Each row was made from one walk, in order. Every step used is in the known rows, and no mark comes twice. Write each row's walk.
Known rows:
vopod-bifum-loga-donu: [-14.9  10.5 -20.3 -27.8  -5.1 -23.5  -3.1  25.1   1.7  14.2 -16.3 -35.7
  37.3  -4.0  -4.2  33.0  29.4   7.4  -2.9 -15.7   1.6  19.6   0.2   5.0
   8.7   5.4  -3.7  -4.1]
zopiz-bifum-loga-donu-mireri-rotuv-dama-lipepem: [ -4.0  19.1  -2.9  -1.5  28.8   6.9 -15.6  25.5   2.5 -15.9  13.4  -0.7
  29.0  -9.2 -34.2  -7.5  -6.7  14.2  -8.0 -15.2 -59.3  21.6   1.2  26.5
  15.6 -20.0 -14.7  -5.2]
bifum-loga: [  3.9  15.1 -20.7 -18.6  -5.2 -14.3   5.3   6.9   4.7   5.0 -15.2 -30.2
  -1.0   4.4  -5.5   6.5  -7.2   1.4 -15.3   9.7  24.1   8.8  -4.2   8.9
 -32.5   5.9  13.7 -22.7]
vopod-bifum-zopiz-lunud: [-27.3  -3.9 -16.5 -21.3 -11.6 -27.7  -1.2   1.0   0.9  17.6 -27.9 -13.8
   7.5  17.1  39.2  24.6  23.2   4.0   7.4  10.4  13.7   1.8 -24.7   2.0
   8.0 -14.9  39.1  12.5]
loga-bifum-vopod: [ -0.3  -1.0   8.7  -8.6   1.2 -15.2 -11.7 -14.2 -14.3  39.9   2.0  -1.5
  -7.3   9.4   0.3 -14.8   3.4 -18.9  -9.0   7.7   9.6   8.4  20.3 -16.0
 -25.6 -13.5   4.8   5.0]
zopiz-bifum-vopod-lipepem-dama-rotuv-mireri: [ 26.2   1.5  13.1  21.6 -17.7  12.1   9.5   4.1  -1.1 -19.0   4.6  39.9
   5.7  -7.3 -10.6  -6.3  20.8  -3.1  13.6   0.6  -9.3 -29.0  -3.5 -12.8
 -17.2 -10.7 -21.6   1.7]
loga-bifum-zopiz-lunud: [-33.9  -7.3 -13.0 -21.0 -16.2 -17.0  -9.7 -20.4   5.7  32.3 -29.8 -11.7
 -15.1  12.8  45.0   9.7  -0.4   3.5 -18.7  18.7  15.3  -8.3 -18.4  -2.3
  13.0 -18.1  40.8  30.0]
donu-mireri-rotuv-dama-lipepem: [ 13.7   7.5  12.9   6.1  31.4   5.9  -1.5  18.1  -6.2 -12.4  34.0  26.5
  -5.9  -1.2 -27.8 -22.0 -20.9 -10.6   4.5  -8.5 -14.6  10.8  -1.7  21.5
 -16.0 -11.7  20.3  -8.5]
dama-lipepem-vopod-bifum-zopiz-lunud-tored: [  9.8 -35.4 -19.6   3.9 -12.4 -22.6  11.1 -27.1 -37.9  16.8  -3.9 -28.1
 -13.5  48.4  32.0  -1.0  17.3 -16.8  40.6  12.5 -12.5 -16.0 -18.4  32.6
   1.1  -5.1  13.6  14.4]
donu-mireri: [  5.4   5.4   2.5   6.5  22.5 -10.6  -3.6   7.2  -2.5   5.2  -3.2  12.9
 -10.6  -9.3  -5.8  -9.0 -27.8  -2.1 -17.9  -0.8  13.8  26.4   1.3 -14.2
 -16.8   6.7  26.4 -15.2]
dama-lipepem-vopod-bifum-loga-donu: [ 24.4  -8.5 -29.3 -13.5  -4.3 -16.8   5.0  12.7 -23.5   5.7   7.6 -36.4
  16.3  10.2 -11.7  13.2  34.8 -14.0  19.4 -21.9 -19.2  10.2  23.2  11.2
   3.4  23.7 -47.4  10.6]
donu-loga-bifum-zopiz-lunud-tored: [-36.5  -8.7  -4.1   5.0 -22.0   3.5  -3.8 -34.3  -4.7  33.2 -32.2 -42.3
 -15.7  32.2  44.2   4.2 -21.9   8.4  -9.2  17.6  11.4 -27.4 -32.2  23.6
   7.4 -22.7  26.7  -2.9]
donu-loga-bifum: [-16.8  18.0  11.7  -9.7   2.6  -2.6 -11.4 -12.0  -3.6  36.5  -3.8 -13.1
 -16.4   4.0   5.9   4.1 -15.3  -5.7 -19.9 -10.3  27.7   0.8   6.3   1.3
 -14.0 -14.3 -18.1  -7.2]
rotuv-dama-lipepem: [ -5.9   7.3  -2.3 -12.0  16.0  -7.5  -5.7  13.8 -14.8 -10.9  -5.0  -3.8
  -4.1  16.8 -19.5 -15.1 -11.1 -23.2 -11.6  -6.8  24.6 -13.8  22.2  26.7
 -31.9 -20.4  13.7   4.6]
dama-rotuv: [ -7.1 -17.7   0.9 -14.3  15.2   5.6  -0.6   2.3  -4.0   9.9  11.0  -2.7
 -19.7  -8.5   4.9   6.4  11.2  -5.3   0.3  -0.7  28.3  -2.5  -5.5 -16.3
 -21.0 -12.4  26.3  -1.5]
lipepem-dama-rotuv-mireri-donu-loga-bifum-zopiz: [-33.1  -0.4   9.2  -0.3 -35.3  37.2   1.2 -31.8  29.8 -13.1  -3.2 -12.5
  -6.0 -25.9  33.0  19.7 -15.6  19.8 -25.5   0.6  -5.9 -16.9 -19.2 -38.8
  23.8  27.4 -30.4   8.5]
rotuv-mireri-donu: [ -7.7  10.0   6.0  -1.1  -0.3  -0.3   9.1 -16.7  17.1 -20.8 -19.0   9.8
   2.1  -7.8  -4.4  -3.8 -16.4  39.2  -0.8   0.5  10.3  15.4  13.8 -22.5
  21.1  26.7  27.8  -7.7]
lipepem-zopiz-bifum-loga: [ 15.6  10.6 -22.1 -22.3  -7.8 -22.1   4.6  -9.3  20.9   3.8 -23.7 -37.1
   3.5  -4.2   1.0  13.9  -8.1   1.9 -32.6  22.2  21.1  15.1 -14.5  15.7
   2.2  -3.7 -19.8 -17.3]
donu-mireri-rotuv-dama-lipepem-vopod-bifum: [ 32.4   5.5  11.7  22.0  23.0  -7.2   0.2   9.0 -18.4   3.2  47.4  35.2
  -5.0  14.4 -23.0  -5.8   9.1 -24.1  26.7 -25.7 -36.4  19.7  -3.9  19.4
 -20.1  -3.4 -33.3   0.8]
loga-donu-mireri-rotuv-dama-lipepem-zopiz-lunud: [ 10.4 -12.4 -12.4  14.8  12.4  19.0   2.5  17.3  18.5 -41.3  -1.7  13.2
   0.1  -7.5  -4.3 -20.9 -13.5  -0.5  -1.5  -3.3 -25.5  -7.4 -10.9  23.3
  48.0  -6.1  36.0  11.0]
mireri-rotuv-dama-lipepem: [  2.5   7.9   8.6 -16.2  27.5   2.6  -0.5  16.5  -7.5 -10.3  26.7  10.7
  -6.5   4.8 -20.8 -13.2  -5.0 -16.5   9.5  -3.9   4.5  -4.5   1.2  35.7
 -19.4 -20.0  22.7  -3.7]
bifum-vopod-lipepem-dama-rotuv-mireri: [ 35.1  -9.2   3.1  30.1 -30.6  18.3  26.5   8.8   2.9 -25.1   5.2  32.7
  -0.7 -11.5  -8.8  -3.4  18.1 -13.1  20.3   0.7   7.4 -41.2  -3.7 -14.6
 -28.0  16.1  -1.4  -2.7]
lunud-tored: [-10.1  -5.1   5.1  -6.3  14.3 -11.1   2.4  -6.2 -13.3  12.0  -8.2 -18.3
  -9.4  12.3  -2.3  -6.9 -20.7  -3.8   0.6  10.5  29.0   3.5  -8.7  22.3
 -20.6 -12.4  46.1 -20.3]
donu-loga-bifum-vopod: [ -0.2   8.3  11.1   7.2  -3.6   0.9 -14.2 -15.9 -17.6  35.8   0.8 -16.7
 -10.8  11.4   1.8 -14.9  -7.2 -15.0 -13.1   2.0  13.7  -4.5  22.8 -11.4
 -31.3  -7.6 -25.9 -13.1]
mireri-donu-loga-bifum-vopod: [-18.2   9.7  17.9   3.2  -0.9  10.0 -16.3 -22.5  -5.1  21.4   0.2 -19.9
  -1.9  12.9  -1.7 -21.5 -10.0  13.4 -11.2   9.4   1.6   7.1  39.6 -25.5
   1.8  -0.5 -28.1 -13.1]
lunud-zopiz-bifum: [ -6.4 -12.3  12.4 -39.4  15.2 -18.1 -12.5 -13.2  -4.4   9.2   3.3  -4.4
   2.4 -29.3   9.8  12.0 -12.2   8.6 -23.1   7.7  23.3  15.2  -0.7  -0.4
  -0.8 -40.6   0.7  -9.0]
zopiz-bifum-loga-donu-mireri: [-11.8  19.2 -12.8  -5.2  18.3  -9.3 -19.5  14.2   2.7   3.7 -23.3 -12.7
  23.2 -14.4 -15.3   1.9 -12.2  23.7 -30.1  -7.6 -29.8  39.1   4.8  -9.7
  16.2  -1.8  -9.3 -10.7]
donu-mireri-rotuv-dama: [ -4.6  24.1  15.2  15.0  28.8   6.8  -8.3  15.7  10.3  -9.7  14.4  34.3
  -6.8  -8.8 -20.8 -10.1 -26.6  -0.8 -10.5  -8.7  -8.2  20.3 -21.4   9.9
 -20.7 -11.6  29.5 -15.2]
zopiz-bifum-vopod-lipepem-dama-rotuv-mireri-donu: [  6.2   1.9  17.4  19.9 -15.7  21.2   6.9  -2.3   9.3 -32.2   6.0  36.5
  15.2  -6.0 -14.8 -10.3  19.0  24.8  16.4   5.5 -21.5 -17.6  14.4 -25.3
  18.2  -5.8 -25.3   0.9]
lipepem-vopod-bifum-loga-donu: [  7.9   5.9 -25.6  -6.5  -7.8 -16.9  -2.4   9.8  -9.8  12.0 -10.1 -27.9
  13.6   3.3  -6.4  25.8  29.7  -5.9   3.8 -19.2 -12.1  22.7   5.2   1.1
  -0.5  25.5 -40.9   3.6]
loga-donu-mireri-rotuv-dama-lipepem: [ -0.2   1.4   7.8   3.9  43.1  13.4 -10.5  31.2  -3.4 -21.6  24.0  20.3
  13.3 -18.7 -26.6 -18.1 -14.2  -4.7   3.2 -18.5 -30.6  12.3   9.6  13.9
  16.5  -1.5  22.0   6.5]
vopod-lipepem-dama-rotuv-mireri-donu-loga-bifum: [-11.5  12.9  19.5  18.5 -37.3  39.2  14.8  -7.5  32.4 -14.8   8.4  20.2
  -2.3 -13.1   2.7  16.0   8.0  29.4   3.5 -16.9   6.8 -40.4  -2.6 -19.4
  28.2   7.2 -43.8   6.8]

Which walk is each row?
[ -1.9  -8.8 -20.4  -0.8 -15.3 -25.0  -0.5 -15.2 -13.1  16.2 -21.2  -7.8
 -14.8  26.0  38.2  13.8  21.3 -12.0   9.3   8.0   2.4   3.3 -22.4   0.6
  -0.6   5.6   3.4  18.0]	lipepem-vopod-bifum-zopiz-lunud
[-11.7   6.8  20.2  24.7 -30.0  42.6  -1.9 -30.0   6.6 -15.0   6.2   4.4
 -10.3  -5.4   4.4 -16.0  -6.4  14.6 -12.9  -6.3 -17.3 -13.3   8.2 -42.4
  -6.6   8.5 -39.7 -13.8]	lipepem-dama-rotuv-mireri-donu-loga-bifum-vopod
[-10.1  -1.4  16.7  16.2 -23.3  37.5  -0.9   2.7   7.9  -1.2  21.4   1.7
  -2.4   2.8  -3.7  -7.5  17.2   1.3   2.3   4.2  -0.6 -33.6  22.2 -22.8
   2.3 -11.0 -53.2  -3.2]	mireri-donu-loga-bifum-vopod-lipepem-dama-rotuv
[-15.8  21.7  13.2  -9.0  21.4   3.8  -7.8  14.3   7.1  -6.2   8.8  18.5
  -5.3  -1.9 -15.9  -1.8 -10.6  -9.1  -4.9  -2.6  12.3   9.2 -19.0  27.7
 -22.7 -21.6  30.7  -9.1]	mireri-rotuv-dama
[-21.6  -5.8 -21.0 -16.9  -3.7 -11.7  -3.4  -5.8  -0.2   1.3 -38.4 -15.7
 -14.4  11.3  34.6   1.6  -8.0   2.6 -11.8  25.3  23.7  -6.4 -19.1   2.6
   3.4  -3.9  57.0  10.1]	bifum-zopiz-lunud
[-12.4 -10.9 -12.0 -43.6   1.5 -10.7 -12.5  -0.4   6.2  -1.8 -14.5 -37.5
  30.6 -40.9   3.7  23.4  -2.8  25.0 -30.5   0.3   0.3  14.9   5.8   1.4
  20.0 -22.8 -14.1  -7.5]	lunud-zopiz-bifum-loga-donu
[-17.1   5.1   5.5  -1.5 -12.5  27.8   6.8  -8.4  20.2 -44.5  -1.5  15.7
  -9.6 -22.6   1.3  -2.7  -8.5  21.9 -11.8  -6.5   3.3   1.8  -7.7 -28.4
   4.9  12.5  13.9  -8.8]	lipepem-dama-rotuv-mireri-donu
[ 14.5 -24.2 -26.2 -11.3  -8.7 -25.1   5.6 -14.5 -28.7  13.4  -5.5 -15.0
 -14.7  34.7  32.6   4.1  28.5 -21.7  27.3   7.2  -4.4  -9.0  -2.4  10.1
   1.7   4.6  -4.2  26.7]	dama-lipepem-vopod-bifum-zopiz-lunud
[  2.1  -5.4   0.8  -4.9  -6.6  16.1  12.6  31.9   3.8 -12.8  11.9  18.2
 -12.3 -13.4  -3.1  11.3  15.2 -18.5   2.7  -1.8  35.1 -28.2 -13.3   2.3
 -17.6 -11.8   4.7   3.9]	vopod-lipepem-dama-rotuv
[ 25.4   7.6  -8.8  12.2   7.5  -2.9   3.7  13.3   2.0   8.9  29.1   2.2
  14.3 -13.7 -11.5  20.3  19.1   8.9  19.0 -21.8 -51.4  47.9 -19.5  -4.4
  13.2  34.7 -35.1 -13.0]	lipepem-vopod-bifum-loga-donu-mireri-rotuv
[  2.5  11.0  -4.8  -2.3   9.3  -2.6  -1.9  40.2   7.3  -8.3  26.0  -3.2
  43.0  -2.4 -26.3  14.6  20.1   5.3  14.8 -27.2 -47.8  15.2  -6.8  22.5
   8.8  -0.7 -13.0  -4.1]	vopod-bifum-loga-donu-mireri-rotuv-dama-lipepem
[ 16.1  -8.8   8.6   3.9  -9.5 -16.4   3.5   1.7  -5.9  42.4   5.8  13.1
   7.6  10.6  -7.3  -3.0  23.4 -14.2  16.3   9.8  17.2 -20.8  27.0  -5.3
  -9.2  -7.8  -8.1  18.3]	loga-bifum-vopod-lipepem
[ -0.8   1.0   6.7  10.9 -22.5  27.5  23.2   9.5  29.2 -43.3   3.2  32.2
   4.0 -18.9  -5.2   9.6   8.9  25.0  14.3  -5.4  12.3 -27.0  -2.6 -17.0
  23.7  15.7   2.7   4.3]	vopod-lipepem-dama-rotuv-mireri-donu
[ 19.4   4.9 -21.2  16.5  -5.0 -16.1  -1.8  12.7  -5.9  10.6  -5.0  -9.7
  16.2  -3.1  -9.4  16.4  12.1   0.7  -2.9 -24.6 -32.6  35.1   1.2 -16.0
   1.6  36.2 -41.9  -3.5]	lipepem-vopod-bifum-loga-donu-mireri
[ -9.0 -12.1   8.2   3.6  -0.8  17.2  10.5 -20.7  19.3 -14.8   2.2  10.7
  -5.4 -14.4   1.0   2.9   6.0  40.7  11.3  -3.9   6.4  -0.9   3.6 -37.5
  17.9  17.0  26.9  -0.4]	dama-rotuv-mireri-donu
[ 22.6  -5.7  -7.3  19.5   5.7   9.9  12.2   4.1  19.2 -33.3   7.6  18.9
 -19.5  10.9  -1.7 -26.0 -21.8  -6.2  -0.4   5.2  -8.7 -11.5 -23.6  31.1
  16.3 -16.2  33.2  -4.9]	donu-mireri-rotuv-dama-lipepem-zopiz-lunud
[ 13.1   3.0  -1.3  -4.4   6.1 -28.8  -0.8  -4.5 -20.0  22.0   6.8   6.7
 -10.7  12.3  -0.8  10.3  18.8 -22.9   8.9 -13.7  12.6  22.1   1.4  -1.5
 -23.8   5.0 -25.3   1.2]	lipepem-vopod-bifum
[ 16.5 -11.9   8.2  27.5 -26.1  28.7  22.1   5.3  16.6 -40.9   7.8  30.2
   6.9  -9.8 -13.0 -10.9  17.0  15.6  23.6   8.1  -3.0 -30.4  12.2 -29.4
   3.3  24.0  -3.2  -3.0]	bifum-vopod-lipepem-dama-rotuv-mireri-donu
[-25.2 -20.8 -15.3  -3.9  -6.7  -9.2   4.5 -16.6  -8.7   3.9 -37.5 -30.7
 -12.1  25.7  36.5  -3.1 -17.2   4.7   3.1  32.4  16.6 -14.5 -32.0  24.0
   2.4 -13.2  73.8  -4.1]	bifum-zopiz-lunud-tored
[-23.0   6.9   5.9  -1.2 -22.1   8.2   3.6 -41.2  29.0   9.4 -20.7 -20.7
   4.7 -12.5  27.7  17.6 -21.4  36.8 -15.2   6.4   1.8  -1.7   2.0 -28.8
  40.1  39.0 -14.6  10.9]	rotuv-mireri-donu-loga-bifum-zopiz
[ -9.8   0.4  10.7  19.5  -6.1  36.5  10.6 -23.3  17.6 -16.8   0.5  -5.5
 -10.4 -10.4   1.8   3.6  -6.1  44.3   7.9  -9.6   7.1 -11.1   4.4 -32.8
  15.3  21.8  -6.1 -19.5]	dama-rotuv-mireri-donu-loga
[ 37.8 -23.8   0.5   4.0 -22.3 -19.2  15.6  -6.7  16.5  33.4   1.6  -1.1
   1.3   0.3   3.2   6.1  16.7 -24.3   7.4  22.6  32.5 -26.2  17.2  -2.7
  13.6  12.0 -18.8  24.7]	loga-bifum-vopod-lipepem-zopiz
[ 18.3   1.3  -9.6   7.9  11.7  -4.4  -6.1  -1.9 -28.1 -11.9   0.9   3.5
 -27.2  23.1 -23.8 -24.1 -10.6 -39.6  -5.8 -10.4  12.4 -10.9  28.2  22.6
 -40.5  -1.8 -19.4  11.0]	rotuv-dama-lipepem-vopod
[-20.2   3.5  -0.7 -18.7  -6.0  -6.0  -9.7 -20.6   3.2  37.5 -12.0 -31.7
  -9.7  -5.9  31.0  19.0 -16.5  -8.2 -23.5  10.6  26.5  -4.4  -8.5  -8.1
  -1.2  11.0 -14.7   9.4]	donu-loga-bifum-zopiz
[ 26.0 -24.4  12.4 -12.9   0.6 -19.2   3.0  -1.2  -7.9  13.4   9.7   7.1
  18.0 -19.4  -4.3   3.4  11.8   3.3  13.3  18.2  16.0 -15.8  23.0   0.1
  -3.7 -30.1 -17.7  -3.0]	lunud-zopiz-bifum-vopod-lipepem
[ 14.3   5.8  13.8   0.6  32.4   1.6   2.5   8.4   2.9   4.8  28.5  26.1
 -11.2 -18.9  -7.8  -7.8 -21.8   7.4   3.6   1.5  -6.6  35.4 -20.6  -4.4
  -5.4   6.3  33.1 -22.4]	donu-mireri-rotuv
[ 26.2 -29.4 -15.2 -19.4   2.3 -30.1   4.8 -11.1 -28.2  21.5  15.5 -23.1
  -6.2   8.9  18.3  14.3  20.8 -35.2  21.7   5.9   2.8   6.0   9.2   0.7
  -5.4  29.0 -30.4  25.4]	dama-lipepem-vopod-bifum-zopiz
[ -3.1  13.4  19.5  23.1 -18.5  12.7  -1.5 -38.9   5.9   8.8  -6.4  -4.2
   4.8   7.2  -2.2 -18.3 -11.1  31.0  -1.1  -0.4 -10.3  -1.5  29.7 -34.4
   8.3  22.3 -28.4 -12.6]	rotuv-mireri-donu-loga-bifum-vopod
[  9.2  -4.2   9.8   2.7   2.6  10.7  -4.9  21.4 -13.1  -4.6  13.7  24.0
   2.2  -1.0 -10.1  -9.6  25.9 -21.0   7.0  10.9  -0.9 -18.0   3.7  -3.7
 -23.3 -35.0 -23.4   1.4]	zopiz-bifum-vopod-lipepem-dama-rotuv
[ -2.6  -8.4 -24.8   4.8 -14.3 -19.3  -5.5  -6.7 -20.0  -4.2 -16.9  -6.7
  -8.0  44.3  19.3   1.5  23.9 -26.0  12.1  -1.7  -4.7 -23.0  -1.6  25.3
 -11.7 -11.7  -9.8  33.5]	rotuv-dama-lipepem-vopod-bifum-zopiz-lunud
[ 21.8   8.2  -2.7   6.2  -8.6  -3.4   8.8  29.5  -9.9 -19.8  -6.1  14.8
   2.4   1.8 -17.2 -16.6  -1.3 -36.0  -0.2  16.3  22.5 -18.0  15.3   8.0
 -34.8   2.4  -0.2 -10.5]	bifum-vopod-lipepem-dama
[ -7.8  -0.5  -0.2   3.7  29.5  -2.2 -14.8  20.0  -2.2  -1.9 -13.4   6.3
   5.8 -26.4  -7.7  -7.8 -19.9   5.2 -18.7 -11.3  -2.7  28.3  13.1 -20.9
  16.1  16.6  26.6   0.4]	loga-donu-mireri
[ 12.4  17.2   8.3  -1.1   2.4  -9.2  -7.4  23.0 -14.7 -10.1  -8.0  23.8
   9.0   5.0 -17.8 -16.5   2.7 -24.2  -6.0  15.5   4.8  -1.5  13.1  11.9
 -21.8 -26.1 -21.8  -7.6]	zopiz-bifum-vopod-lipepem-dama
[ 21.5   5.7   8.6  -2.5  14.5  -8.8  -0.1   5.7 -19.7   4.5  43.0  20.0
  -5.6  21.3 -19.2   1.0  24.7 -30.5  33.5 -21.9 -15.6   5.3  -1.5  34.4
 -23.5 -13.5 -31.7   6.3]	mireri-rotuv-dama-lipepem-vopod-bifum
[-17.6  17.1  12.6  11.6  35.7  14.6 -15.7  29.5  12.5 -18.7   3.7  29.4
  11.9 -27.1 -24.4  -5.7 -19.3   2.5 -14.3 -18.4 -23.3  26.3  -7.8   4.7
  12.9  -0.6  31.7  -0.4]	loga-donu-mireri-rotuv-dama
[ 21.8 -16.4  -1.6   5.9  26.4  11.8   4.9  21.9  19.4 -34.3  16.3   6.0
   9.7 -27.9 -17.6  -9.9 -20.7 -15.3  -6.6  -5.5 -15.9   6.5   0.4  16.0
  39.0  19.0   9.2  10.2]	loga-donu-mireri-rotuv-dama-lipepem-zopiz
[-13.5  -6.5  -5.1 -34.5   0.8 -32.7  -1.7   3.1  -0.6  26.8  -8.4 -18.9
  16.3  -3.9  26.8  36.6  18.2 -11.8   0.3  11.3  21.4  15.0 -14.1  -5.8
  -2.6  10.3  13.6  11.5]	vopod-bifum-zopiz
[ 27.8   6.3 -16.5  23.1  12.3  18.7   0.1  17.4  -5.6 -25.5  21.8  -0.6
   1.2  -4.5 -33.1 -15.4  -8.3  -8.4   3.3 -19.4 -51.2  13.1   3.3  19.8
  -2.6  27.6 -30.3  -0.4]	bifum-loga-donu-mireri-rotuv-dama-lipepem-vopod
[-22.0  -9.4  -1.5 -32.9  -2.0 -20.7  -7.9 -17.9   5.4  39.0  -9.6 -18.0
  -6.3  -9.6  30.2  19.4  -5.7 -10.4 -21.8  18.4  21.7   5.0  -9.5 -11.9
   4.0   5.2  14.5  30.0]	loga-bifum-zopiz
[  9.0  24.7  18.0  29.2 -41.2  18.9  12.9 -10.3  15.1 -17.7  -6.7  17.6
  10.6   0.8  -9.7 -10.5 -10.0  13.8   1.9   0.8  -3.8 -27.4  27.0 -13.4
  13.0  22.9 -48.7  -8.2]	rotuv-mireri-donu-loga-bifum-vopod-lipepem-dama
[-56.4  -8.5   2.0   2.1 -18.9  12.3  -7.7 -40.6   8.8  17.7 -30.2 -43.3
  -7.5  33.0  43.0  -0.7 -20.9  37.1  -6.3  24.8  -1.2 -14.7 -13.2  11.1
  39.4 -16.0  23.6  -1.9]	mireri-donu-loga-bifum-zopiz-lunud-tored
[-21.8  -2.9  -5.1   7.5   1.0  -5.4   1.6  -8.2 -16.7   2.1 -28.6 -11.0
 -18.1  35.3  11.4 -17.7 -15.9  10.2   5.7  11.5  19.0 -10.7 -21.6  30.6
  -9.6 -36.9  71.0 -20.4]	zopiz-lunud-tored
[ -3.7   1.0  10.7  -3.3  38.2   9.0  -7.6  23.2   5.0  -3.0  17.6  21.2
   5.9 -36.4 -10.6  -3.0 -14.1  10.4   2.9  -7.1 -21.0  40.1  -7.3 -11.2
  28.2  16.2  37.8  -7.0]	loga-donu-mireri-rotuv
